What can hang from each mark
tuvikin: nezova puti
nezova: zifosa
rudut: tazod
fotid: tuvikin
peki: kino numi
gaguv: gogav zifosa
tazod: moga
zifosa: gaguv rudut
gogav: gaguv
numi: zifosa
moga: vugi
vugi: daza moga
kino: peki
puti: gusol tuvikin

Every row comes from one small tree of marks. Brackets hold a mark, then the marks that hang from it, in alphabetical order. Every link used is in the known rows. Which tree was each row made from?
Known rows
(numi zifosa): [ 2.05  2.18  0.88  1.19 -1.79 -0.21 -0.74 -0.87  0.35  1.06 -0.80  2.42
 -2.17 -1.32 -2.64 -2.53 -2.71 -2.12 -1.21  1.38  2.05  1.31 -1.07 -4.01
 -2.65 -3.14]
(kino (peki (numi zifosa))): [ 2.81 -0.39  0.40  1.85 -0.61 -1.04  0.21 -2.98  0.73  3.25  0.95  1.31
 -3.12  0.62 -2.05  0.47 -5.20 -1.36 -0.38  0.46  3.44 -1.59 -0.94 -4.11
 -3.68 -3.42]
(rudut (tazod (moga vugi))): [ 3.67 -0.78  1.41  2.20  2.43 -2.51  1.41 -0.23  4.51  2.81  0.43  1.76
  2.15 -0.99 -3.27 -4.07  1.04 -5.72 -2.48 -0.76 -0.17  0.34  0.26 -1.20
 -3.67  0.49]
(puti gusol (tuvikin nezova)): [ 0.92 -2.58  1.86  1.49  0.38  1.37 -2.29  0.29  4.92 -1.93 -0.54  2.86
 -3.58  1.21  0.29  3.79  0.63 -0.87  1.07 -0.62  5.71  3.25 -1.01 -3.05
  1.45  3.25]
(peki kino (numi (zifosa (gaguv gogav) (rudut tazod)))): [ 1.34 -2.22  3.64 -2.53 -2.72  1.88  2.66 -1.91 -1.60  0.93 -0.78 -1.19
 -3.35 -2.39 -5.59 -7.06 -4.82  0.07  0.66  3.44 -0.33 -1.04 -1.57  1.86
 -1.61 -1.65]
(tazod (moga vugi)): [ 3.02  0.56  0.90  3.10  1.63 -1.58 -0.09 -0.94  3.43  3.46  0.36  2.10
  2.14 -1.99 -3.67 -1.70 -0.79 -3.34 -1.65  0.53 -0.95  1.62 -0.35 -2.67
 -5.58 -0.87]
(tuvikin (nezova zifosa)): [ 3.91  1.00  1.19  1.37  0.59  0.90 -0.89 -1.04 -0.09  2.84 -0.39  3.09
 -1.86  0.50 -1.64 -0.29 -0.06 -2.27  0.88  0.24  4.43  2.06 -1.77 -3.14
 -1.78 -0.48]
(fotid (tuvikin (nezova zifosa) puti)): [ 2.27  0.83  0.33  2.50  0.54  1.68 -0.85  0.37  0.00  3.60  1.03  2.88
 -1.26  2.01  0.53  3.18  3.95 -4.23  0.59  1.76  6.56  0.67 -3.56 -1.79
 -1.86  0.24]
(gaguv gogav): [ 0.54 -0.06  0.82  2.62  0.60  2.24 -0.83 -0.76  5.47  1.33  0.25  0.09
  0.77 -2.28 -2.96 -1.62 -2.19  1.30  3.26  0.01  3.80  2.71 -2.37 -2.60
 -3.32 -2.77]
(tazod moga): [ 2.21 -0.19  0.55  3.63  1.86 -0.93 -0.05 -0.85  3.90  0.53  0.77  2.15
 -0.67 -0.99 -3.99 -0.95 -2.09 -2.61  0.78  0.49  0.15  1.78 -1.82 -4.07
 -3.41 -2.23]
(fotid (tuvikin nezova puti)): [ 2.38 -0.77  0.66  3.34  0.31  0.99 -1.90  0.73  3.52  1.91  0.42  1.79
 -0.95  1.86 -0.65  0.79  3.24 -4.87  2.75  1.42  6.49  2.21 -3.34 -1.60
 -2.31  0.55]
(gaguv gogav (zifosa (rudut tazod))): [-1.74  0.44  3.09 -0.63  0.44  0.57  1.71 -1.11  4.41 -0.52  1.82 -0.47
 -0.06 -1.04 -1.47 -4.88 -3.62  0.63  1.41 -0.27  1.15  0.78 -3.12  2.77
  0.25 -2.00]
(rudut (tazod (moga (vugi daza)))): [ 3.04 -0.70  1.58  2.01  1.79 -3.11  2.51 -1.29  3.97  3.59  1.12  1.45
  3.23 -1.72 -1.87 -1.10  1.63 -5.49 -0.74  1.49 -0.82 -0.32  1.09 -0.20
 -2.36  0.10]
(vugi moga): [ 0.59  1.46 -0.88  5.26  0.40 -0.02  0.81 -1.67  2.81  0.67  0.92  1.16
 -2.11 -1.63 -2.19  0.33 -1.09 -1.88  2.03  1.69  3.54  0.65 -1.89 -6.50
 -2.02 -4.94]
(zifosa (gaguv gogav) rudut): [ 0.53 -0.20  0.68  1.66  1.08  4.56 -1.07 -2.06  0.00 -0.41  0.92 -1.78
  1.82 -1.45 -1.92 -1.04 -3.42  3.22  0.90  1.24  1.90  0.89 -2.81 -0.29
 -3.27 -2.00]
(numi (zifosa (gaguv gogav) (rudut (tazod (moga vugi))))): [ 1.94  0.90  2.77 -0.21  1.86 -0.11  1.32  0.84 -2.58  1.16  1.56 -0.68
  3.21 -0.65 -3.25 -3.89 -2.69 -1.46 -6.11  1.51 -2.24 -1.38 -1.34  3.66
 -4.61 -0.20]
(zifosa rudut): [ 0.84  1.08  0.34  2.85 -0.18  1.10 -0.96 -2.48  0.94  0.51 -0.21  1.17
 -0.60 -0.96 -1.55 -1.94 -1.27 -0.59  0.86  0.62  0.52  1.46 -2.17 -2.72
 -2.36 -0.76]
(peki kino (numi (zifosa (rudut tazod)))): [ 1.64 -0.90  3.23 -1.32 -3.99 -1.60  2.84 -2.34 -0.63  1.95 -1.84  1.76
 -5.95 -1.87 -5.19 -8.01 -2.64 -3.74  0.62  3.01 -1.83 -0.46 -0.85 -0.43
 -0.64 -0.45]
(gaguv gogav (zifosa (rudut (tazod (moga (vugi daza)))))): [-1.51  1.00  4.00 -0.27  1.47 -2.41  3.55 -1.08  3.35  2.52  3.38 -0.19
  3.93 -2.23 -1.43 -1.85 -2.71 -0.84 -0.22  2.21 -3.53 -0.34 -1.39  5.70
 -1.34 -1.16]
(numi (zifosa rudut)): [ 0.72  2.98  1.13  1.43 -1.92 -0.07 -0.78 -1.34 -2.41  0.45 -0.49  2.00
 -2.08 -0.69 -1.91 -2.44 -2.79 -1.11 -2.12  1.87 -0.64  0.73 -2.05 -2.12
 -2.49 -1.58]
(gaguv gogav (zifosa (rudut (tazod (moga vugi))))): [-0.88  1.02  3.84 -0.06  2.13 -1.87  2.41 -0.01  4.05  1.71  2.65  0.15
  2.77 -1.55 -2.85 -4.70 -3.34 -1.05 -1.94  0.09 -2.87  0.33 -2.28  4.55
 -2.72 -0.70]
(peki numi): [ 3.30 -2.12  0.51  0.87 -0.25  0.92  0.85 -2.97  4.44  2.74 -0.48  0.92
 -2.62 -2.05 -3.18 -2.18 -3.07 -1.32  3.43  0.99  2.11  0.81 -1.06 -4.73
 -2.55 -2.29]
(numi (zifosa gaguv rudut)): [ 2.10  1.88  0.74  0.22 -1.31  2.06 -1.05 -2.18 -5.03 -0.66 -0.28  0.55
 -1.15 -0.43 -1.64 -1.91 -3.93 -0.23 -3.62  2.41 -0.04 -0.42 -1.59 -1.67
 -2.69 -2.18]
(puti gusol): [-0.39 -0.21 -0.45  1.14 -0.15  1.49 -0.84 -1.53  4.76 -0.62 -0.84  1.50
 -1.39 -2.27 -1.35  1.78 -0.93 -0.09  1.87 -1.50  3.08  2.12 -0.84 -6.96
 -1.44  1.12]
(gogav (gaguv (zifosa rudut))): [-0.56  1.60  1.98 -1.31 -0.27 -0.39 -0.86 -3.75  3.12  0.89  1.17  0.22
  0.29 -0.39 -0.72 -4.67 -6.19  0.20  2.05  0.25 -1.92  1.03 -2.70  1.81
  0.35 -3.05]
(zifosa gaguv): [ 3.46 -1.02 -0.32  1.37  0.59  3.21 -1.08 -2.77  1.21  0.04 -0.26  0.06
  0.27 -1.30 -2.04 -1.13 -2.41 -0.82  0.11  0.58  3.58  0.85 -0.71 -4.14
 -2.76 -2.68]
(fotid (tuvikin (nezova (zifosa rudut)) (puti gusol))): [-1.45  1.29  0.13  1.33  0.17  2.25 -0.76  0.37 -1.95  1.16  0.90  2.41
 -1.84  1.96  2.24  6.83  4.06 -1.60 -0.01  0.88  4.18  0.18 -4.13 -2.15
 -0.44  5.05]
(tuvikin (nezova (zifosa gaguv (rudut (tazod moga)))) puti): [ 3.47 -1.07  1.06  0.06  4.81  1.22  2.12  1.25 -3.42  0.43  2.59  1.37
 -0.87  3.78 -2.56  0.83  1.74 -5.54 -4.40  0.36  1.92 -0.12 -2.45  2.45
 -0.62  3.42]

Write each row's tree
[ 0.90 -1.00  1.50  0.76  0.62  2.10 -1.20 -0.16  1.41 -0.23 -0.04  3.98
 -3.83  1.38  1.53  6.08  1.58 -0.10 -1.09 -0.19  5.73  1.61 -1.17 -3.37
  2.03  2.94]
(puti gusol (tuvikin (nezova zifosa)))
[ 1.20 -2.01  1.76  1.73  3.87  1.63  1.19 -0.27  1.28 -1.69  2.22 -1.55
  1.89  0.18 -3.30 -2.51 -2.53 -0.36 -0.85  0.18 -0.11 -0.66 -2.88  1.64
 -2.23 -0.58]
(zifosa (gaguv gogav) (rudut (tazod moga)))
[ 2.09 -1.70  2.86 -1.80 -3.41  2.77  1.06 -2.02  0.06  2.14 -1.24 -0.39
 -3.48 -3.95 -6.69 -4.71 -6.62  1.50  2.13  3.98  1.28  0.62 -1.10 -1.55
 -3.60 -4.62]
(peki kino (numi (zifosa (gaguv gogav))))
[ 0.28  0.69  3.52 -1.99  1.55 -4.45  2.57 -3.04  3.25  3.38  2.82  0.16
  4.35 -0.55 -0.34 -3.93 -3.41 -3.64 -0.28  1.65 -5.81 -1.33 -0.42  6.34
  0.69 -0.76]
(gogav (gaguv (zifosa (rudut (tazod (moga (vugi daza)))))))
[ 0.16 -0.38  3.10 -1.28  2.51 -3.23  1.42 -1.92  4.46 -0.33  2.54  0.47
  0.33  1.25 -2.14 -6.05 -5.36 -3.28  0.43 -0.50 -3.90 -0.36 -2.72  3.85
  1.41 -1.65]
(gogav (gaguv (zifosa (rudut (tazod moga)))))
[-1.75  0.10  3.61  0.40  2.38 -1.23  2.44  0.04  4.59 -1.21  3.08  0.08
  0.03 -0.43 -3.22 -3.96 -4.64 -0.42  0.53  0.15 -1.68  0.54 -3.74  3.30
 -0.50 -1.98]
(gaguv gogav (zifosa (rudut (tazod moga))))
[-0.06  0.52  2.34 -0.46 -0.21 -0.58  1.59 -2.32  2.79 -0.81  0.97  0.98
 -1.56 -0.25 -0.87 -5.19 -2.59 -2.41 -0.16 -0.21  0.37  0.34 -1.95  0.78
  0.97 -1.22]
(gaguv (zifosa (rudut tazod)))
[ 2.24 -2.19  1.08 -0.47  1.25  4.26 -1.38 -0.88 -1.16 -1.34  0.33  2.50
 -2.85  1.71  1.78  6.80  0.39  0.69 -2.62  0.28  6.40  0.44 -0.69 -2.91
  1.78  2.44]
(puti gusol (tuvikin (nezova (zifosa gaguv))))
[ 0.00  0.02  2.54 -2.25  0.52 -1.38  0.76 -3.02  4.37  0.29  1.40 -0.15
  0.33  0.72 -0.34 -6.99 -4.33 -2.23  1.33 -0.90 -1.07 -0.11 -2.09  3.40
  2.09 -1.66]
(gogav (gaguv (zifosa (rudut tazod))))
[ 3.68 -1.54  2.04 -1.90 -4.01  1.49  1.05 -3.22 -1.54  2.04 -1.96  1.09
 -4.98 -3.15 -6.06 -4.93 -5.64 -1.43  0.60  4.13  0.42  0.09  0.04 -3.50
 -2.93 -3.87]
(peki kino (numi (zifosa gaguv)))
[ 1.70 -1.30  3.73 -0.33 -2.00 -3.49  3.56 -1.18 -0.47  1.38 -0.72  2.38
 -5.90 -1.31 -6.89 -7.06 -3.65 -4.70 -0.33  3.39 -4.78 -0.83 -1.52 -0.11
 -1.48 -0.45]
(peki kino (numi (zifosa (rudut (tazod moga)))))
[ 4.30 -0.26 -0.19 -0.10  2.23  4.03 -0.11 -0.11 -1.97  2.34  0.98  1.50
 -0.92  1.59 -1.92  2.35  0.95 -3.15 -1.91  0.55  6.53  1.80 -1.38 -1.46
 -1.85  0.57]
(tuvikin (nezova (zifosa gaguv)) puti)
[ 0.94  1.77  0.62  2.69  0.32  1.74 -0.89 -0.09 -2.83  2.95  1.36  2.48
 -1.13  2.49  1.29  3.17  3.87 -3.15 -0.22  2.30  4.09  0.01 -4.50  0.17
 -1.62  1.62]
(fotid (tuvikin (nezova (zifosa rudut)) puti))
[ 2.99 -2.06  2.87 -2.46 -3.39  0.54  2.53 -3.11 -3.15  0.77 -1.74  0.30
 -4.93 -1.52 -4.95 -7.41 -3.78 -2.91 -0.98  3.51 -1.22 -1.60 -0.43 -0.08
 -0.81 -0.96]
(peki kino (numi (zifosa gaguv (rudut tazod))))
[ 0.60  0.36 -0.44 -1.50  1.87  4.74 -0.08 -0.12 -3.79 -0.22  0.76  1.12
 -1.64  1.50 -0.22  5.97  1.08 -0.51 -2.51 -0.47  4.13  1.29 -2.01 -1.80
 -0.49  5.40]
(tuvikin (nezova (zifosa gaguv rudut)) (puti gusol))
[ 2.02  0.40  2.28  2.42  0.63  1.67 -1.16 -1.14 -2.46  0.93  0.49  3.58
 -3.03  2.67  1.30  2.38  1.33 -0.60 -2.08  1.85  3.06  0.84 -2.56  0.81
  0.92  1.03]
(puti (tuvikin (nezova (zifosa rudut))))
[ 3.30 -0.59  2.01  2.14  0.76  1.53 -1.25 -0.59  0.35  1.59  0.37  3.95
 -3.03  2.09  0.51  2.44  1.39 -1.64 -1.27  1.30  5.58  1.54 -1.57 -1.13
  0.78 -0.39]
(puti (tuvikin (nezova zifosa)))
[ 1.99  0.47  1.63  0.38  3.74  1.78  2.41 -0.75 -2.81  2.87  2.42 -0.51
  4.46 -0.76 -1.72 -0.99 -0.27 -0.31 -5.30  0.69 -1.09 -2.26 -1.62  2.84
 -3.97  0.37]
(nezova (zifosa (gaguv gogav) (rudut (tazod (moga vugi)))))
[-0.65 -1.33  2.08 -0.26  1.61  5.57 -1.34 -0.22 -2.44 -1.82  1.42  0.71
 -1.34  1.47  1.91  6.98 -0.64  4.69 -1.84  0.78  4.66  0.38 -2.87  1.01
  1.26  3.06]
(puti gusol (tuvikin (nezova (zifosa (gaguv gogav) rudut))))
[ 3.08 -2.42  3.33 -1.53 -1.38 -1.33  3.26 -1.88 -3.05  0.23 -0.37  0.97
 -4.98 -0.95 -6.71 -6.38 -4.92 -3.89 -1.94  3.89 -4.10 -1.99 -1.07  0.38
 -1.62 -1.03]
(peki kino (numi (zifosa gaguv (rudut (tazod moga)))))
[ 1.98 -1.09  1.93  1.19  3.58  1.09  1.24 -0.37  0.75  1.28  1.89 -1.65
  4.73 -0.96 -2.89 -3.21 -1.20 -0.90 -3.26  0.32 -1.24 -0.66 -1.46  3.10
 -4.32  0.80]
(zifosa (gaguv gogav) (rudut (tazod (moga vugi))))
[ 2.71 -0.60  0.19  0.81 -0.16  1.16 -0.07 -4.27 -4.74  1.49  1.45 -0.42
 -2.10  1.52 -1.06  1.11 -6.48  0.52 -2.84  1.62  1.50 -3.44 -1.52 -1.86
 -3.87 -2.61]
(kino (peki (numi (zifosa gaguv rudut))))
[ 1.09  0.54  2.69 -0.49 -4.74 -0.63  1.30 -2.98 -1.77  2.52 -2.10  2.14
 -5.91 -2.91 -5.55 -5.66 -4.58 -1.27  1.31  4.09 -2.78  0.68 -1.50 -1.96
 -2.49 -1.87]
(peki kino (numi (zifosa rudut)))
[ 1.37  1.23  0.46  1.05  0.83  0.79  1.84 -2.15 -1.38  1.52  0.40  1.83
 -0.94  0.26  0.05 -1.87  1.57 -2.41 -1.98 -0.10  1.49 -1.25 -1.77 -1.30
 -0.05  0.42]
(nezova (zifosa (rudut tazod)))
[ 1.40 -2.67  1.83 -1.17  1.82  3.40  0.11 -0.68 -2.84 -2.63  0.66  1.75
 -2.91  3.25  2.93  4.31  2.18 -0.78 -4.26 -0.28  4.75 -1.33 -1.09  0.52
  3.88  5.23]
(puti gusol (tuvikin (nezova (zifosa gaguv (rudut tazod)))))
[ 2.63 -1.16  2.80  1.47  1.37  0.67  0.33 -0.39 -1.20  0.33  0.61  3.17
 -3.05  3.67  1.62 -0.09  3.11 -3.11 -2.85  0.75  3.97 -0.27 -2.08  2.35
  2.73  2.54]
(puti (tuvikin (nezova (zifosa (rudut tazod)))))
[ 2.86 -1.90  0.97  1.71  3.18  0.42  1.19 -1.44 -0.22 -1.83  1.30 -0.09
  0.35  0.94 -2.70 -2.71 -1.51 -3.22 -2.44  0.45 -0.96 -1.24 -1.74 -0.29
 -1.64  0.24]
(zifosa gaguv (rudut (tazod moga)))
[ 0.19 -1.54  2.33  0.01  1.22  1.18  0.42  0.10 -0.20 -1.49  0.30  3.13
 -3.83  3.07  2.65  3.57  3.42 -1.61 -2.60 -0.84  4.10 -0.21 -1.64  0.10
  3.99  5.85]
(puti gusol (tuvikin (nezova (zifosa (rudut tazod)))))
[ 0.15 -0.71  0.01 -1.71  2.66  5.92 -0.02  1.59  0.71  0.70  1.34 -0.04
 -0.11  0.13 -1.53  6.29  0.16  1.37 -0.12 -1.07  7.51  2.57 -2.17 -1.89
 -1.30  3.17]
(tuvikin (nezova (zifosa (gaguv gogav))) (puti gusol))
[-0.38 -0.03  1.80  0.92  0.41  2.16 -1.17 -0.56 -1.51 -0.90  0.31  3.61
 -3.88  1.94  2.28  6.03  1.52  0.88 -1.86  0.37  3.21  1.03 -2.11 -1.46
  2.26  4.43]
(puti gusol (tuvikin (nezova (zifosa rudut))))
[ 3.63  0.63  0.85  0.43  3.20  0.51  2.39 -1.84 -4.36  2.76  1.67  1.02
  2.92  0.03 -1.07 -1.20  0.69 -3.24 -7.03  0.81 -2.00 -2.86 -0.40  0.95
 -3.23  1.13]
(nezova (zifosa gaguv (rudut (tazod (moga vugi)))))
